Every row comes from one small tree of marks. The marks that hang from a mark follow it in brackets, in the order of their numbers. Every link used is in the known rows. Which tree was each row made from?
In the rows, zero is written as 128.
Known rows
Q_271(Q_183 Q_356): [153 176 113 114 109 107 149  97 133 137  89 101  62 107 177 146 152 142
 137 149 131  61 159 132 149 152 163 132  99  68 167 174 108 182 165 114]
Q_128(Q_919): [125 139 115 108 135 144 131 163 124 134 115 112 114 118 151 148 120 105
 158 110 128 131 167  86 159  85 150 122  87 110 185 103 130 170 147 112]
Q_646(Q_408 Q_919(Q_128 Q_946 Q_956)): [132 107  92  94 109 187  99 149 177 202 160 115 183 130 104  72 118 104
 131  95 142 172 150 125 114  93 127 172 100 179 108 152  87  88 104 135]
Q_946(Q_180 Q_271 Q_919): [113 102 169 120  85  84 139 148 156  57 162 153 116 152 111 139 136 149
 137 119 154 135  90  74 139 114  95  88 197 124 100  87 158 130 121 173]
Q_356(Q_180(Q_946(Q_919))): [147 134  90 125 109 131 109 163 165 132 143 111 128 158  91 105 152 171
 132 134 159 103 131 108 124 141 103 103 143 103 119 142 131 160 143 154]
Q_396(Q_271): [143 111 131 144 163 128 171 143 135 121  82 115 144 122 132 145 130 101
 139 115 121 127 147 125 140 100 179 108 110 131 184  81 114 150 149 138]
Q_946(Q_180): [151 120 146 118 113  97 152 137 129  94 101 120 113 129 148 131 113 128
 139 131 115 135 125 107 145 121 151 116 128 114 133  85 147 157 122 141]
Q_629(Q_271(Q_183 Q_356(Q_180(Q_946)))): [165 177  80 140 113 113  89 116 131 115  93 113 118 122  93 146 169 147
 103 212 152  24 126 167 131 201 128  81 147  85 126 159 137 175 158 164]
Q_646(Q_919(Q_946)): [137 135  96 124 131 170 146 140 145 166 154 121 149 124 152 103 111 123
 142 124 124 120 147 102 142 121 120 139 108 121 163 129 110 139 109 130]
Q_646(Q_408 Q_919(Q_128)): [134  85 107  92 104 149 119 181 199 176 105 130 155 108 128 102 135 110
 143 115 114 140 154 104 120  82 178 123  87 134 141 112  97 138 123 142]
Q_356(Q_180(Q_946)): [183 132  99 133 128 117 126 159 136 131 104 100 141 142 108 115 132 152
 115 161 130  99 148 127 128 137 135 108 127 107 136 125 139 163 131 140]
Q_946(Q_919): [126 128 120 114 103 128 152 146 164 126 134 120 111 138 147 130 140 136
 157  90 132 122 153  88 143 109 136 129 115 106 148 124 118 163 139 123]
Q_919(Q_396): [133 115 132 105 137 105 168 128 101 137  98 126 126 112 169 127  95 117
 130 101  85 174 155 120 128 134 143 162  71 116 161 105 147 155 126  76]
Q_396(Q_271 Q_919): [126 112 133 176 201 133 173 134 129 120 109 144 146 117 108 138 171  93
 159  81 139 142 163 116 153 125 173 101  97 143 189  74 114 156 151 163]
Q_956(Q_408 Q_919(Q_128 Q_396(Q_271))): [ 90  47 163 126 187 169 121 155 141 166 136 152 136 121 139 111 135 112
 150  99  78 205  84 163  94  96 125 161  75 184 120 113 128  53 110  99]
Q_396(Q_919(Q_128 Q_946(Q_271(Q_629)))): [ 68 133 181 169 149 157 120 122  87 131 144 181 117 135  85 163 105 113
 129 101 134 168 143 163 132 129 137 112 123 149 126 122 130  96  83 117]
Q_956(Q_408 Q_919(Q_128 Q_396 Q_946)): [ 82  63 161 111 160 187 117 147 124 195 167 143 115 130 161 100  85 140
 160  81  71 206  94 162  78 111  81 197  71 166 107 161 125  47  68  61]
Q_396(Q_271(Q_183)): [144 129 108 122 169 143 157 137 142 135  86 113 110 118 126 151 147 109
 137 164 125  97 146 144 150 128 161 109  94 111 183 122 110 166 169 137]
Q_956(Q_919): [142 105 130 143 150 160 156 147 153 146 133 119 121 122 171 124 149 126
 161 104  92 136 144 108 154  92 147 141 108 124 157 141 146 159 133 104]
Q_629(Q_271(Q_183)): [144 131 109 112 145 150 144 141 143 115  87 135 116  96 132 168 137  90
 143 170 105  82 141 148 160 149 149 110 118 102 156 125 143 171 141 123]
Q_128(Q_919(Q_956(Q_408))): [121 125 129  83 149 178 118 162 132 150 149 100 133 126 165 114 112  96
 163 104 122 133 130 102 133  81 130 163 106 142 116 124 117 103 157 103]
Q_646(Q_919(Q_128 Q_396 Q_946 Q_956)): [101 142  97 106 115 175 108 113 125 190 186 118 178 143 124  81  85  97
 114 105 128 220 140 151 123 153  99 210  61 191 107 129 121  87  74  65]
Q_646(Q_408 Q_919(Q_128 Q_396(Q_271))): [106  56 117 105 147 126 111 152 162 161 102 140 186 100  99  98 134  96
 123 107 119 191 140 121 105 103 153 127  61 175 147  87 108 107 123 141]
Q_271(Q_183 Q_356(Q_180) Q_629): [134 194 136 133 121 119 109  78 126 129  43 127  77 112 156 125 151 145
 105 197 147  40 133 167 163 195 179  98 117  59 127 184 137 179 186 120]
Q_919(Q_128 Q_396 Q_946(Q_271) Q_956): [110 121 151 113 122 137 121 121  96 140 174 128 163 144 107 129  61  97
  91 111 133 230 127 146 109 132  87 204 112 196  97 114 147  51  64  65]
Q_183(Q_271): [177 100 111 114 141 132 162 143 124 120 113 121 143 118 131 134 129 101
 155 151 111 102 145  96 136 116 177 131 133 143 176  99 136 159 147 112]
Q_356(Q_180(Q_946(Q_271 Q_919))): [141 115 114 130  98 105 105 170 164  94 165 126 132 160  72 129 154 174
 115 162 165  96 117  92 120 128  85  76 192 123  99 133 144 139 131 176]
Q_271(Q_183 Q_356 Q_629): [116 203 135 123 116 125 133  77 100 132  63 128  54  98 179 160 132 139
 133 164 113  63 152 166 165 159 179 112 106  58 153 192 116 186 171  98]
Q_356(Q_180): [172 123 130 123 127 118 151 147 160 123  79 109 146 133 137 114 129 117
 124 152 132 108 141 117 142 143 167 125 113 104 144 102 149 159 143 130]
Q_629(Q_271(Q_183 Q_356(Q_180))): [158 155 113 132 116 117 114  98 152 101  60 118 115 107 121 149 175 111
 115 190 152  23 118 146 148 203 157  88 143  82 138 140 146 167 166 151]
Q_271(Q_183 Q_356(Q_180(Q_946)) Q_629): [136 205 108 135 117 114  88  92 105 138  65 115  74 118 123 132 154 180
 105 212 143  34 138 182 142 184 148  80 128  66 114 206 123 177 175 132]
Q_180(Q_356): [182 141 102 148 135 107 159 134 134 134 101 104 132 116 173 144 130 113
 141 106  97 124 165 115 128  81 162 151 122  90 156 101 104 174 144 129]
Q_946(Q_180(Q_356) Q_271 Q_919): [138 117 140 144  91  63 134 141 157  50 166 142 117 148 114 140 152 153
 135 111 146 126  87  81 123  91  84 109 219 122  94  81 131 137 130 203]
Q_128(Q_919(Q_946(Q_180 Q_271))): [104 125 164 113 115 121 113 147 100  79 162 136 127 149 103 148  83 130
 131 126 158 142 102  87 135 104  74  99 166 145 132  92 149 112 102 164]
Q_629(Q_271): [150 112 127 129 128 136 154 152 133 106  93 131 154 108 143 158 125  82
 140 131 102 110 139 127 143 123 168 108 134 123 166  74 152 150 136 120]

Write each row's tree
[169 135 153 145 101  73 141 109 145  84  90 119 131 132 143 133 154 127
  95 155 153  71 115  99 128 144 153  95 173 103 124 110 158 132 150 157] -> Q_946(Q_271(Q_356(Q_180)))
[161 147 139 143 124 105 113  83 106 100  60 138 147 120 121 116 153 128
 116 186 142  49 113 133 141 171 204  94 161 114 140 140 155 159 175 124] -> Q_183(Q_271(Q_356(Q_180) Q_629))
[178 114 123 139 121 107 126 170 138 100 122 119 143 143  93 137 133 149
 101 172 139  99 125 109 121 132 123  85 180 129 115 109 156 134 124 169] -> Q_356(Q_180(Q_946(Q_271)))
[137 154 131 138 124 109 135  87  78 108  83 135 127 107 153 144 142 124
 130 163 114  73 128 126 141 136 200 104 146 113 163 141 132 166 166 109] -> Q_183(Q_271(Q_356 Q_629))
[124  92 104 103 108 173 112 169 181 191 136 128 165 126 115  97 114 125
 147 103 130 155 154 117  98  92 135 139  97 140 139 136  85 107  92 149] -> Q_646(Q_408 Q_919(Q_128 Q_946))
[117 129 178 129  95  47 137  75  66  74 139 141 121 136 141 129  89 151
 103 117 137 165  90 116 101 165  73 128 159 141 113 115 163  92  81 135] -> Q_919(Q_396 Q_946(Q_180 Q_271(Q_356)))
[134 131 145 136  75  81 119 116 175  77 129 130 120 149 122 123 174 152
 113 137 190  73 106  84 130 143 121  89 190 102 108 129 144 133 157 174] -> Q_946(Q_271(Q_356(Q_180)) Q_919)
[138 154 145 144 128  88 115 112 105  68  99 156  89 111 121 169 132 141
 113 183 117  93  93 150 150 125 127  97 193  91  84 127 137 147 152 161] -> Q_946(Q_180(Q_356) Q_271(Q_183 Q_629))
[143 162 108 125 110 117 132  98 135 119  78 126 102  95 155 171 155 110
 132 166 122  52 137 147 153 168 165 106 123  90 159 145 130 179 162 132] -> Q_629(Q_271(Q_183 Q_356))
[117  99 142  82 135 156 132 138 125 166 140 123 143 127 154 105  92  97
 132  98  81 201 113 162  99 125 126 212  64 177  80 116 136  55  98  50] -> Q_919(Q_128 Q_396 Q_956(Q_408))
[ 76 156 193 137  66  62 112  91 114  41 124 161  88 128 129 146 147 157
 116 132 155 101  79 110 147 131 132  66 204 105  91 130 156 133 147 169] -> Q_946(Q_180 Q_271(Q_356 Q_629) Q_919)
[140 141 164 159 114  69 127 114  96  62 106 148 131 117 136 158 116 128
 104 137 104 125  94 130 138  98 139 104 207 118  92  85 157 134 134 168] -> Q_946(Q_180(Q_356) Q_271(Q_629))
[110 159 104 158 108 104 105 139 110 106 164 141 114 128 111 160 143 172
 114 123 122 117 124 129 118  82 103  94 206 100  95 149 111 150 152 163] -> Q_180(Q_356 Q_946(Q_271(Q_629) Q_919))
[ 95 112 114 120 114  97 132 152 111 109 182 145 120 136 106 136 119 168
 126 106 126 173 123 100 110 123  61 113 151 136 119 126 145 129 115 126] -> Q_180(Q_946(Q_271 Q_919(Q_396)))
[133  78 143 121 168 200 147 148 144 173 158 125 115 131 181 111 114 142
 175  94  85 136 105 132 101  98  89 164 129 139 126 174 111  78 108 113] -> Q_956(Q_408 Q_919(Q_946))
[119  98 170 125 123  82 147 117  71  71 149 150 135 135 114 128  69 135
 107 124 113 192  93 114 107 146  64 136 154 150 110  91 164  93  71 121] -> Q_919(Q_396 Q_946(Q_180 Q_271))
[127 150  70 149  83 120  92 157 158 157 168 109 110 149 108 135 144 166
 137 100 127 139 149 140  96  69 113 147 129 112 120 136  81 151 114 138] -> Q_180(Q_356 Q_946(Q_919(Q_128)))
[155 134 103 119 126 121 135 167 128 121 146 120  85 120 116 173 125 156
 123 187 112  91 138 125 138 121 106  95 149 110 129 157 120 157 138 144] -> Q_180(Q_946(Q_271(Q_183)))
[ 96 106 133  79 131 146 139 126 138 143 173 123 133 139 161  86 116 127
 150  76 108 176 104 113 108 133  82 194 108 145  80 148 123  78 144  83] -> Q_946(Q_919(Q_396 Q_956(Q_408)))
[164 142 131 147 110 101 123 105 141  99  64 120 158 114 131 139 163 100
 111 153 139  61 124 131 134 169 174  93 157 101 139  94 162 153 147 150] -> Q_629(Q_271(Q_356(Q_180)))
[114 126 145 152 146 157 128 123 123 141 200 145 153 150  72 134 118  95
 126  84 168 191 144 133 130 126 109 169 125 192 104 121 122  76  74 124] -> Q_396(Q_919(Q_128 Q_946(Q_271) Q_956))
[144  84 120 101 115 129 125 148 155 133 134 134 164 132 119  77 115 143
 143 121 142 138 117  84 114 118 102 105 140 130 117 125 107 126 118 202] -> Q_646(Q_408 Q_919(Q_946(Q_180)))
[116 166 121 191 181 139 143  61  96 139 153 117 149 140 105 102 158 103
 127  67 188 142 159 137 141 147 134 146 122 168 160 134  80 112 145 161] -> Q_396(Q_271(Q_356) Q_919(Q_946 Q_956))
[107  48 171 124 154 188 115 168 160 162 182 149 113 141 136 139 107 135
 147 116  99 156  82 141  86  75  85 149 160 166  93 149 123  29  69 113] -> Q_956(Q_408 Q_919(Q_128 Q_946(Q_271)))
[164 154 110 148 124 105  91 100  89 113  86 132 143 130  98 120 156 159
 105 207 143  42 122 145 122 167 172  78 165 118 135 159 147 162 165 141] -> Q_183(Q_271(Q_356(Q_180(Q_946)) Q_629))
[145 172  93 155 139 119 114 131  91 120 121 137  90 101 115 178 134 158
 113 187 107  86 135 162 132 107 118 102 179  80 110 165 111 164 157 148] -> Q_180(Q_356 Q_946(Q_271(Q_183 Q_629)))
[146 189 123 145 109  96  97 101  93 132  73 118 109 124 130 122 143 173
  90 169 131  69 142 162 123 162 167  84 136  79 131 171 137 166 153 136] -> Q_271(Q_356(Q_180(Q_946)) Q_629)
[104 100 141  91 139 173 120 121 103 185 162 118 142 139 142  94  52 111
 127  90  95 218 116 173  81 135  86 224  74 179  81 141 114  34  72  48] -> Q_919(Q_128 Q_396 Q_946 Q_956(Q_408))
[117 138 124 168 205 173 151  98 106 143 164 123 170 143  83 110 142  89
 140  70 179 169 159 142 155 142 125 156 108 185 159 112  99 110 127 157] -> Q_396(Q_271 Q_919(Q_946 Q_956))
[142 102 140  94 130 173 121 161 162 169 126 109 127 134 148 116 107 100
 139 114  95 155 122 154 116  89 156 187  96 163  91 118 113  66 111  86] -> Q_919(Q_128 Q_956(Q_408))
[100 114 107 113 109 135 126 146 142 173 126 136 146 110 138 109 122 102
 129 121  90 185 144 125 135 132 147 158  48 148 142  96 135 139  96  76] -> Q_646(Q_919(Q_128 Q_396))
[121 104 148 120 139 113 163 121  85 117 141 136 137 127 133 142  68 122
 108 111 105 183 134 114 107 137  83 154 125 142 145 116 151 100  87  97] -> Q_919(Q_396 Q_946(Q_271))
[121 124 149 159 154 127 150 117 100 109 149 148 122 146 110 117 128 130
 161  86 146 149 138 114 136 148 101 117 117 133 140 101 124 143  97 165] -> Q_396(Q_919(Q_946(Q_180)))
[ 71 116 132  94  90 122 129 140 138 141 140 134 118 135 133 121 116 130
 141  87 121 196 141 131 122 131 123 163  59 130 138 115 136 131 103  71] -> Q_946(Q_919(Q_128 Q_396))
[ 85 136 130 106 149 148 118 118  69 128 193 125 169 144 117 123  69  87
 114  96 148 210 127 103 132 129  56 179 120 179 126 121 147  83 104  85] -> Q_128(Q_919(Q_396 Q_946(Q_271) Q_956))
[ 60 102 139 121 132 118 126 136 141 129 131 138 138 134  97 123 123 116
 130  95 140 203 126 138 123 119 125 143  70 168 153  86 123 117 116 104] -> Q_946(Q_919(Q_128 Q_396(Q_271)))
[178 154  73 150 132 108 133 152 124 119 154 114  89 120 121 168 144 159
 121 175 111  82 139 130 122 106  99 118 174 102 114 154  95 162 152 162] -> Q_180(Q_356 Q_946(Q_271(Q_183)))
[ 89  83 157 131 139 144 122 135 120 149 183 150 138 138 121 134 103 131
 126  98  99 212 110 141 108 110  70 171 110 178 119 144 158  69  59  74] -> Q_956(Q_919(Q_128 Q_396 Q_946(Q_271)))
[126 108 113 102 127 210 105 147 169 205 186 112 157 139 136  84  95 105
 138 119 120 152 109 145  97 113 107 190 114 185  86 139  89  48  88 101] -> Q_646(Q_919(Q_128 Q_946 Q_956(Q_408)))
[120 150 119 139  72  86 120 131 136  98 173 121  93 140 126 151 165 180
 121 123 156  88 129  89 115 111 100  85 187 105 126 155 119 145 139 168] -> Q_180(Q_946(Q_271(Q_356) Q_919))
[123 189 128 141 107 101 110 101  86 117 114 137  60 103 136 179 141 174
 102 194 124  57 138 160 140 148 138  79 160  78 123 194 131 160 156 131] -> Q_180(Q_946(Q_271(Q_183 Q_356 Q_629)))
[ 87 166 158 196 174 110 145  68  82 110  72 159 118 100 128 140 185 110
 137  88 144 108 156 152 160 145 198  81 110 113 181 119 112 159 177 166] -> Q_396(Q_271(Q_356 Q_629) Q_919)
[ 96 188 144 184 183 127 128  55  88 116 101 136 144 111 120 124 176  92
 121  81 163 133 153 169 169 146 188 117 117 148 149 126 113 145 178 146] -> Q_396(Q_271(Q_356 Q_629) Q_919(Q_956))
[145 115  94 102 124 160  97 162 175 141 176  97 143 168  99  78 147 160
 131 134 155 109  96 126 104 133  77 133 165 141  56 166 112  91 146 156] -> Q_356(Q_180(Q_946(Q_919(Q_956(Q_408)))))
[156 157 113 138 152 108 126  95 157 121  52 102 101 124 117 126 175 127
 111 185 180  49 121 148 150 181 167  94 121  94 155 144 113 157 193 167] -> Q_396(Q_271(Q_183 Q_356(Q_180)))
[121 109 109  95 155 185 133 119 110 186 190 120 169 127 167  66  96 109
 128 105 106 182 109 128 103 152  66 200 101 169  90 151 108  59 107  87] -> Q_646(Q_919(Q_396 Q_946 Q_956(Q_408)))
[166 156 141 140 110 113 120  80 125 106 141 102 163 161 115 108 116 128
  83 141 190 106 112 119 121 162 104 151 191 144  93 140 142  78 124 142] -> Q_919(Q_946(Q_271(Q_356(Q_180))) Q_956)
[ 96  95 142 114 136 143 125 140 134 170 137 137 127 123 151 119 128 115
 143  90  81 202 136 146 131 109 132 180  53 151 138 128 155 127  87  51] -> Q_956(Q_919(Q_128 Q_396))
